What can hang from each mark
gora: noleza piti sedok
piti: gutam
noleza: datimib gora pufe
sedok: forozi gora
datimib: noleza
pufe: noleza
latirut: noleza

Each row was made from one small tree. The marks that hang from a mark follow it in brackets, in alphabetical order. Every link used is in the known rows. Write each row's tree.
Known rows
sedok(forozi gora): [0.79 1.67 3.23 -0.04 2.80 -3.13 -1.39 -2.76 0.22 -3.82 -1.20 3.98 -0.72 -2.09 1.31 1.01 0.19 -2.66 -0.07 1.53 -0.72 -1.18]
sedok(forozi): [-0.69 1.97 4.17 -0.57 3.23 -3.23 -1.76 -1.50 1.65 -2.07 1.76 3.77 -0.65 -4.70 -0.47 -0.10 -0.72 -0.87 -0.76 2.00 -0.36 -1.99]
gora(sedok): [0.82 1.26 1.99 -1.85 1.34 -1.82 -0.80 -3.09 0.99 -0.17 -0.36 2.39 -2.44 -1.85 0.10 -0.80 -2.70 -0.48 0.22 -0.24 0.61 -3.34]
latirut(noleza(datimib gora(piti) pufe)): [2.60 -1.59 -0.89 0.11 -0.37 0.02 2.78 0.50 1.03 2.45 1.43 1.17 4.40 0.00 0.20 0.71 -0.85 -4.01 -3.50 -1.21 0.21 -0.60]
noleza(gora): [0.61 1.89 2.21 0.96 -0.82 -0.52 -1.67 -2.38 0.68 -1.03 3.24 3.84 3.01 -1.62 -0.19 0.41 -1.90 -1.13 -2.91 0.70 -2.34 -2.32]
gora(piti): [-0.18 -0.18 0.24 -1.87 2.39 -2.27 0.34 -1.81 2.30 1.10 0.57 1.61 -0.09 -0.59 -1.19 -0.47 -0.22 -0.75 -0.24 -0.66 1.22 -2.71]
latirut(noleza(gora(piti))): [1.22 0.27 0.09 -0.75 -0.46 -1.10 1.05 -0.07 1.24 1.13 1.43 3.07 2.80 -0.36 -0.31 0.38 -0.25 -2.07 -5.04 1.09 0.07 -1.52]
datimib(noleza(pufe)): [1.53 0.17 -0.04 -0.30 0.53 -1.32 -0.59 -2.29 0.09 0.82 1.57 1.17 1.69 -4.56 -0.78 1.85 -3.53 2.42 1.79 -1.91 0.88 -0.49]
sedok(gora(noleza(pufe) piti(gutam))): [2.09 0.34 -0.84 -0.77 0.65 -1.45 -2.55 -1.74 1.66 2.36 -0.71 -0.83 1.68 0.53 -0.99 0.52 2.88 -2.37 0.45 -1.79 -0.17 -0.08]
pufe(noleza(datimib gora)): [-0.87 3.25 -0.36 4.83 -1.92 -0.70 -0.93 -3.64 0.49 1.04 2.63 1.89 4.64 -2.38 -0.35 0.55 -2.10 -0.73 0.56 0.45 -4.06 -2.49]
gora(piti(gutam)): [1.06 2.90 0.88 -3.45 2.84 -2.13 -0.93 -1.99 2.07 1.81 0.40 0.77 0.54 -1.58 -1.55 -1.62 2.60 -0.54 0.35 -1.26 0.24 -2.23]
pufe(noleza): [-1.79 2.47 1.66 2.00 0.74 -2.20 -1.09 -3.80 0.83 -0.04 1.05 2.87 1.63 -2.78 -0.60 0.88 -1.64 1.18 2.57 -0.05 -1.72 -2.91]
sedok(forozi gora(noleza piti)): [0.07 -0.49 0.01 1.75 1.53 -4.17 -2.35 -0.88 2.68 -0.85 -1.38 1.31 -1.47 -0.71 0.20 0.40 1.70 -2.55 -1.40 2.68 0.14 -1.52]
datimib(noleza(gora(piti sedok) pufe)): [3.37 -1.39 -4.17 2.56 -0.19 -2.36 -1.04 -0.39 0.33 2.26 2.89 -2.05 0.09 -2.68 -1.12 1.80 -2.63 0.84 -0.36 -1.04 3.85 -0.49]
sedok(gora(noleza)): [0.32 0.66 1.15 0.62 -1.39 -1.44 -1.85 -3.44 1.26 -1.38 -2.39 3.17 0.69 0.44 1.14 0.61 -1.67 -1.55 -0.69 0.57 -2.91 -2.39]
latirut(noleza(datimib gora(piti))): [1.95 0.53 -0.74 -0.42 -0.77 -0.19 2.53 -0.33 1.78 1.75 0.38 2.19 3.32 0.04 -0.04 -0.20 -0.59 -3.31 -4.23 0.55 -0.63 -1.94]
sedok(forozi gora(piti)): [1.14 -0.04 1.01 -0.10 3.35 -4.06 -0.27 -1.41 1.09 -2.00 -0.86 2.07 -2.01 -0.64 0.46 0.75 1.69 -3.19 0.01 1.49 1.77 -1.37]
noleza(datimib gora(piti) pufe): [1.69 -1.33 -2.04 1.32 0.47 -0.08 0.99 -0.11 1.46 2.61 3.28 -0.22 3.87 -0.06 -0.65 0.88 -1.03 -2.97 -1.60 -2.11 0.04 -1.12]
latirut(noleza(datimib)): [1.29 1.41 2.40 -3.17 -0.15 -0.31 2.48 -2.73 1.19 0.59 -1.95 4.18 2.24 -1.87 0.94 -0.74 -2.71 -1.50 -1.56 -0.80 -2.19 -2.53]
datimib(noleza(gora)): [1.20 2.33 -0.73 2.22 -2.06 -1.00 -2.16 -2.18 0.35 -0.45 3.03 2.01 3.26 -3.67 -0.72 1.32 -3.78 1.80 -1.24 0.86 -1.88 -0.93]
sedok(gora): [1.26 0.88 2.38 -1.17 0.53 -1.38 -0.40 -4.26 -0.18 -2.65 -1.93 3.94 0.30 0.67 1.53 0.63 -1.45 -2.27 0.77 -0.71 -1.55 -2.07]

Write each row's tree
[0.27 4.20 -2.13 2.93 -0.60 -1.26 -1.89 -2.83 1.28 3.55 2.31 -1.16 3.90 -2.09 -1.60 -0.78 2.90 -1.40 0.60 -0.71 -2.57 -1.48]  pufe(noleza(datimib gora(piti(gutam))))
[-0.39 1.45 -2.90 4.96 -0.55 -1.65 -0.22 -2.35 1.94 2.24 2.28 -0.40 3.10 -0.43 -1.04 0.52 -0.27 -0.92 0.66 -0.05 -1.84 -2.38]  pufe(noleza(datimib gora(piti)))
[0.19 -0.13 0.19 0.43 -0.77 -0.32 -0.97 -1.66 2.47 2.99 0.77 0.64 2.81 -2.15 -0.62 0.29 -3.39 -0.94 -0.08 -1.21 -2.83 -1.63]  gora(noleza(datimib pufe))
[-0.14 2.45 0.23 4.35 -1.24 -2.34 -2.23 -3.65 -0.04 0.42 2.61 1.75 0.69 -2.08 0.03 0.82 -2.05 -0.02 0.02 0.73 -1.40 -3.04]  pufe(noleza(gora(sedok)))
[0.36 0.20 1.34 -0.42 4.33 -4.96 -0.75 -0.60 2.40 0.02 0.40 0.44 -4.73 -2.88 -0.64 -0.84 0.30 -1.43 -0.33 1.74 3.72 -2.41]  gora(piti sedok(forozi))
[2.39 -0.33 1.12 1.52 -0.11 -0.74 -1.77 -1.77 -0.32 0.63 3.21 1.83 0.89 -1.65 0.27 1.05 -2.98 -2.19 -1.36 -1.21 0.45 -1.48]  noleza(gora(sedok) pufe)
[1.97 -1.70 -1.65 1.46 1.03 -1.63 -0.39 -0.19 0.73 2.33 2.96 -0.35 0.01 -0.38 -0.78 0.75 -1.08 -2.72 -1.92 -1.27 2.84 -1.56]  noleza(gora(piti sedok) pufe)
[2.76 0.08 -1.54 2.34 -1.12 -1.32 -1.72 -1.71 -1.00 0.57 2.94 0.28 1.05 -3.97 -0.61 2.17 -4.69 0.97 -0.53 -0.93 1.07 -0.17]  datimib(noleza(gora(sedok) pufe))
[2.26 2.19 0.18 -2.86 2.08 -1.71 -0.76 -3.12 0.88 0.13 -2.07 0.78 0.48 1.18 -0.20 -1.20 3.55 -2.85 1.07 -1.41 -0.30 -1.34]  sedok(gora(piti(gutam)))
[1.78 0.27 0.30 1.64 -0.54 0.88 0.10 -1.44 0.03 1.10 3.09 1.54 4.61 -1.75 0.11 1.07 -2.80 -2.91 -1.33 -2.09 -2.47 -1.19]  noleza(datimib gora pufe)
[1.86 0.60 1.10 0.24 1.68 -3.91 -0.31 0.97 1.84 -0.29 0.93 2.23 -1.66 -2.47 -0.06 0.02 0.40 -2.77 -5.53 3.20 2.91 -1.62]  latirut(noleza(gora(piti sedok(forozi))))
[1.01 0.45 0.35 2.05 2.08 -4.30 -2.23 0.22 1.67 -0.26 2.46 0.81 -1.99 -2.74 -0.68 -0.22 0.57 -2.27 -3.11 2.78 2.35 -2.00]  noleza(gora(piti sedok(forozi)))
[1.73 0.58 -0.89 2.76 -1.38 -0.55 -1.57 -1.19 -0.52 0.52 4.17 1.02 4.13 -3.96 -0.68 2.69 -3.82 1.06 -0.76 -0.91 -0.68 0.47]  datimib(noleza(gora pufe))
[0.34 -1.95 -2.10 0.52 0.26 -1.11 -0.22 -0.17 3.34 4.36 0.95 -1.14 2.24 -1.04 -1.29 -0.31 -1.57 -1.16 -0.30 -1.33 -0.42 -1.49]  gora(noleza(datimib pufe) piti)
[0.24 2.71 -0.90 4.17 -1.82 -1.48 -1.36 -4.01 0.20 1.24 1.32 0.71 1.18 -2.62 0.30 0.08 -2.68 -1.16 0.58 -0.53 -2.59 -2.97]  pufe(noleza(datimib gora(sedok)))
[1.81 3.41 -1.39 -0.72 0.28 -0.24 -0.78 -1.66 1.86 2.86 1.64 -0.32 3.81 -1.12 -1.47 -1.53 2.29 -2.63 -1.49 -1.09 -1.94 -1.77]  noleza(datimib gora(piti(gutam)))
[2.16 2.80 1.58 -1.53 3.90 -4.00 -1.60 -1.68 0.99 -1.41 -1.25 1.07 -1.28 -1.76 -0.46 -0.67 4.34 -3.33 0.29 0.72 0.84 -0.47]  sedok(forozi gora(piti(gutam)))
[0.66 2.62 0.51 -0.89 2.66 -4.99 -4.73 -0.46 3.37 2.63 -0.18 -1.43 -3.19 -4.58 -2.43 -1.73 3.17 -0.36 -1.23 2.35 1.12 -1.97]  gora(noleza piti(gutam) sedok(forozi))
[0.52 -0.54 -2.21 0.05 -0.01 -2.57 -0.47 -1.06 3.70 4.10 -1.53 -1.63 -1.89 -0.71 -0.73 -1.63 -1.71 -0.81 -0.21 -0.11 -0.06 -3.73]  gora(noleza(datimib) piti sedok)
[1.47 -2.39 -2.62 1.10 -0.43 -0.81 0.38 -1.61 1.92 2.83 -1.91 -1.13 1.39 2.16 1.12 0.42 -0.77 -3.16 0.62 -1.83 -0.51 -1.15]  sedok(gora(noleza(datimib pufe) piti))
[3.04 1.92 -3.21 0.81 -0.38 -0.88 -2.54 -0.68 0.27 2.76 3.82 -2.02 3.34 -3.96 -2.43 0.85 0.65 0.81 -0.58 -1.60 0.99 1.38]  datimib(noleza(gora(piti(gutam)) pufe))
[2.68 0.71 -0.03 3.86 0.34 -3.49 -2.95 -0.38 -0.33 -0.63 3.91 0.18 -0.34 -6.56 -0.75 2.31 -3.08 0.34 -1.00 1.24 1.96 0.84]  datimib(noleza(gora(sedok(forozi)) pufe))
[0.99 0.62 -1.76 0.96 0.25 -0.56 0.65 -0.93 2.40 1.55 1.97 0.68 2.80 -0.16 -0.09 -0.74 -0.92 -2.61 -2.15 0.01 -1.57 -2.65]  noleza(datimib gora(piti))
[1.60 1.04 -1.73 -1.16 0.71 -0.74 -1.72 -0.65 2.94 5.69 0.34 -2.13 2.55 -2.11 -1.93 -1.17 1.45 -1.71 0.75 -2.78 -1.47 -0.31]  gora(noleza(datimib pufe) piti(gutam))
[1.86 0.98 -2.30 3.36 0.98 -4.63 -2.32 -0.02 1.34 0.19 2.50 -1.21 -2.08 -4.89 -1.20 0.65 -0.64 0.73 -1.58 2.96 2.82 -1.31]  datimib(noleza(gora(piti sedok(forozi))))
[1.04 3.79 -1.90 2.74 0.00 -3.18 -3.22 -2.56 0.74 2.91 2.21 -1.08 0.67 -2.05 -2.05 -0.72 2.63 -0.54 0.73 -0.29 0.20 -2.21]  pufe(noleza(gora(piti(gutam) sedok)))
[1.84 -0.04 1.61 2.90 1.16 -1.73 -1.05 -0.78 0.01 0.19 2.75 0.52 0.49 -4.16 0.64 0.65 -2.24 -3.58 -1.42 -0.03 0.23 -0.74]  noleza(datimib gora(sedok(forozi)) pufe)
[1.43 2.21 -1.03 -1.46 -0.21 -1.90 -2.96 -2.58 2.26 2.01 -2.39 0.44 0.33 0.74 -0.42 -0.72 3.09 -2.00 -0.16 -0.12 -1.42 -1.65]  sedok(gora(noleza piti(gutam)))
